Every row comes from one small tree of marks. The marks that hang from a mark follow it in brackets, in alphabetical order. Every link used is in the known rows. Which tree was each row made from?
Known rows
pofesum(somek): [ -9 -13  12   0  11  -7 -19  -2 -11  10   4   1 -13  -9 -41 -20 -12  18
   7   7 -25   7]
vafoz(pofesum): [  5  -8   3  -2  -4 -26  -1 -24  13  10   2 -13  -6 -10 -11 -20   3   0
  -1  -7 -23   0]
zekol(gagu veva(nizi)): [ 31  14  11 -15  19   5  25  -6  39  20  -4  -3 -30  -7  11 -26   1  -7
  12   4 -10  -4]
zekol(gagu vafoz(pofesum)): [ 67  17   1  -9  20 -30  -2  -2  18  -2  -8 -13   3   3  26 -15   0  -2
  -2  14  -5   5]
nizi(somek): [ -8   3  23  10  -2  -5   2  20  -6  22  -7  -3  -6  -3  -1  -8  -4  14
  15  12 -18  -3]
vafoz(pofesum(somek)): [ -3 -18   8  -1   2 -22 -21 -31  -9   9   6  -8  -7 -12 -43 -24  -3   2
   3   1 -36   5]
zekol(gagu vafoz(pofesum(somek)) zabo): [ 68  17   3  -4  27 -24 -28 -51   1   6 -24   0  -2  21  15 -12  -3  -7
   5  14 -13   9]
zekol(zabo): [ 12   6   4  -1   5  -1  -5 -40  15  21 -21   6 -11  14  11 -13  -6   9
   4  -3 -11   0]
lolunes(nizi): [ 10   8  13  -7  -3 -21  28   1  11  22  -7  -3   5   3  -4 -31   2  18
   2  -4 -15  -7]
zekol(gagu vafoz veva): [ 53  34   5 -17  27 -11  23   2  32   9 -14  -6   0   9  20 -11  -9   1
   6  19  -7  -4]
veva(nizi(lolunes somek) pofesum): [-19   8 -18  20  -4 -26   3   6  -3  42  -1  -8 -25  10  -8 -35  -5 -16
  30   9   2   3]
veva(pofesum(somek)): [ -6  -1  -1   1   9  -8 -21  17  -5  12   7  -5 -10   3 -37 -33 -23  -3
  10   7 -28   2]
nizi(lolunes somek): [-16  -3  -7  17  -1 -23  -4  14 -16  28  -9  -2   2   3 -20 -13  -2  10
  24  12  -9   7]
veva(nizi(lolunes somek) zekol(vafoz)): [-25  30  -3  28  26 -44  30 -26   2  48  -4  -4 -41  -5  -7 -29   1  -3
  17  25  22  15]
zekol(gagu veva): [ 36  17  10 -16  21   7  17  16  28  12  -6  -1   2  -3   0 -14  -6  -2
   9   5 -17  -6]
zekol(gagu vafoz veva(nizi)): [ 49  33   5 -13  26 -12  26 -22  43  20 -10  -6 -32   6  29 -24  -2  -3
   9  20   1  -2]
veva(zekol): [-18  14  13   4  26  -9  20   4  18  23   5  -3 -21 -22 -25 -26  -8   2
  -5   1  -7   5]
zekol(gagu vafoz veva zabo): [ 64  44   2 -15  28  -5  19 -40  39  19 -36   3  -2  31  42  -7  -7  -4
   9  11  -3  -4]

Write each row's tree
[ 66  39  -1 -14  19 -20  18 -72  41  17 -29  -6   4  30  42  -8   3 -19
   3   6 -10  -5] : zekol(gagu vafoz(pofesum) veva zabo)
[-43  22 -12  27  18 -23  27   6   7  52   7  -6 -35  -4 -22 -43  -5 -27
  23   7  11   6] : veva(nizi(lolunes somek) pofesum zekol)
[ 51  46   9   0  50  -6  15 -17  30  22 -26   4 -16  12  29 -11  -7  -6
  -3  15  19   8] : veva(zekol(gagu vafoz zabo))
[  2  24   8  10  30 -35   0 -92  10  29 -13  -2 -20   8 -13 -22  -4 -12
  -5   9 -13  10] : veva(zekol(vafoz(pofesum(somek)) zabo))
[ 18  43 -11  -3   6 -17  28 -84  53  44 -23  -5 -38  43  37 -35 -11 -23
  13  10   0 -12] : zekol(vafoz veva(nizi pofesum) zabo)
[-18  -7 -29  11  10 -24 -17 -16 -12  27   9  -4 -34   3 -45 -51 -13 -11
  23   7  -7  12] : veva(nizi(lolunes) pofesum(somek))
[-42   8 -23  18  30 -26   3 -15  -1  39  16  -5 -43 -12 -61 -59 -15 -23
  15   4   1  14] : veva(nizi(lolunes) pofesum(somek) zekol)
[ -6  41  -5   6  30 -28  26  10  32  27   2 -12 -19   5  -3 -37 -20 -17
  -3  14   5   1] : veva(pofesum zekol(vafoz))
[  8  39   6   8  32 -20  23 -56  29  31 -22   1 -22  13  15 -19  -8  -2
  -5  11   9   5] : veva(zekol(vafoz zabo))
[-18  10   0  -5   8  -8   3  -8  12  22   8  -6  -6   9 -41 -34 -23 -14
  16   6 -38  -8] : zekol(veva(pofesum(somek)))
[ 38  50  -3  -3  47 -15  18  49  29  14  -2 -11 -11   3  18 -30 -19 -21
  -1  15  14   4] : veva(pofesum zekol(gagu vafoz))
[ 38  37  11  -2  49 -13  20  30  25  11  -8  -5 -16 -10   8 -19  -9   0
  -4  19  11   9] : veva(zekol(gagu vafoz))
[ 34  25  11   1  48 -28  -1  -8   4   8   3  -8 -11 -15 -19 -22  -4 -13
  -5  16  -9  14] : veva(zekol(gagu vafoz(pofesum(somek))))
[-26  22   3   9  22  -9  27   0  39  37  13  -9 -50 -13 -12 -51 -11 -23
   2   0   3   0] : veva(nizi pofesum zekol)
[ 11  36  -7  -4  14 -15   3 -69  21  31 -21  -1  -7  43  -3 -25 -24 -17
  14  15 -24  -7] : zekol(vafoz veva(pofesum(somek)) zabo)
[ 56  27   3 -16  21 -28  20 -27  35   7 -12 -15   8  10  22 -12   2 -14
   2  11 -15  -5] : zekol(gagu vafoz(pofesum) veva)
[ 62  43   5 -12  25  -4  24 -66  49  29 -30   3 -32  27  50 -19   1  -8
  11  13   8  -3] : zekol(gagu vafoz veva(nizi) zabo)
[  3  49  -6  10  27 -21  31 -59  45  45 -14  -5 -52  23  27 -43 -12 -25
   3   9  19   2] : veva(nizi pofesum zekol(vafoz zabo))
[  0  21  17   7  -6 -38  32 -74  28  41  -8 -17 -29  10  21 -18   9 -14
  16  19 -21  -8] : zekol(vafoz(pofesum) veva(nizi(somek)))
[-13  -2   0   3   4  -8 -15  -5   4  22  12  -6 -40   2 -33 -44 -16  -7
  14   9 -17   3] : veva(nizi pofesum(somek))
[ -9  21  26   8  -6   1  25 -73  26  53 -25   6 -33  19  24 -12   5  -7
  25   8 -18 -11] : zekol(veva(nizi(somek)) zabo)
[ 50  60  -6   1  47 -10  17   3  39  24 -23  -1 -13  24  36 -22 -18 -26
   1  11  18   2] : veva(pofesum zekol(gagu vafoz zabo))
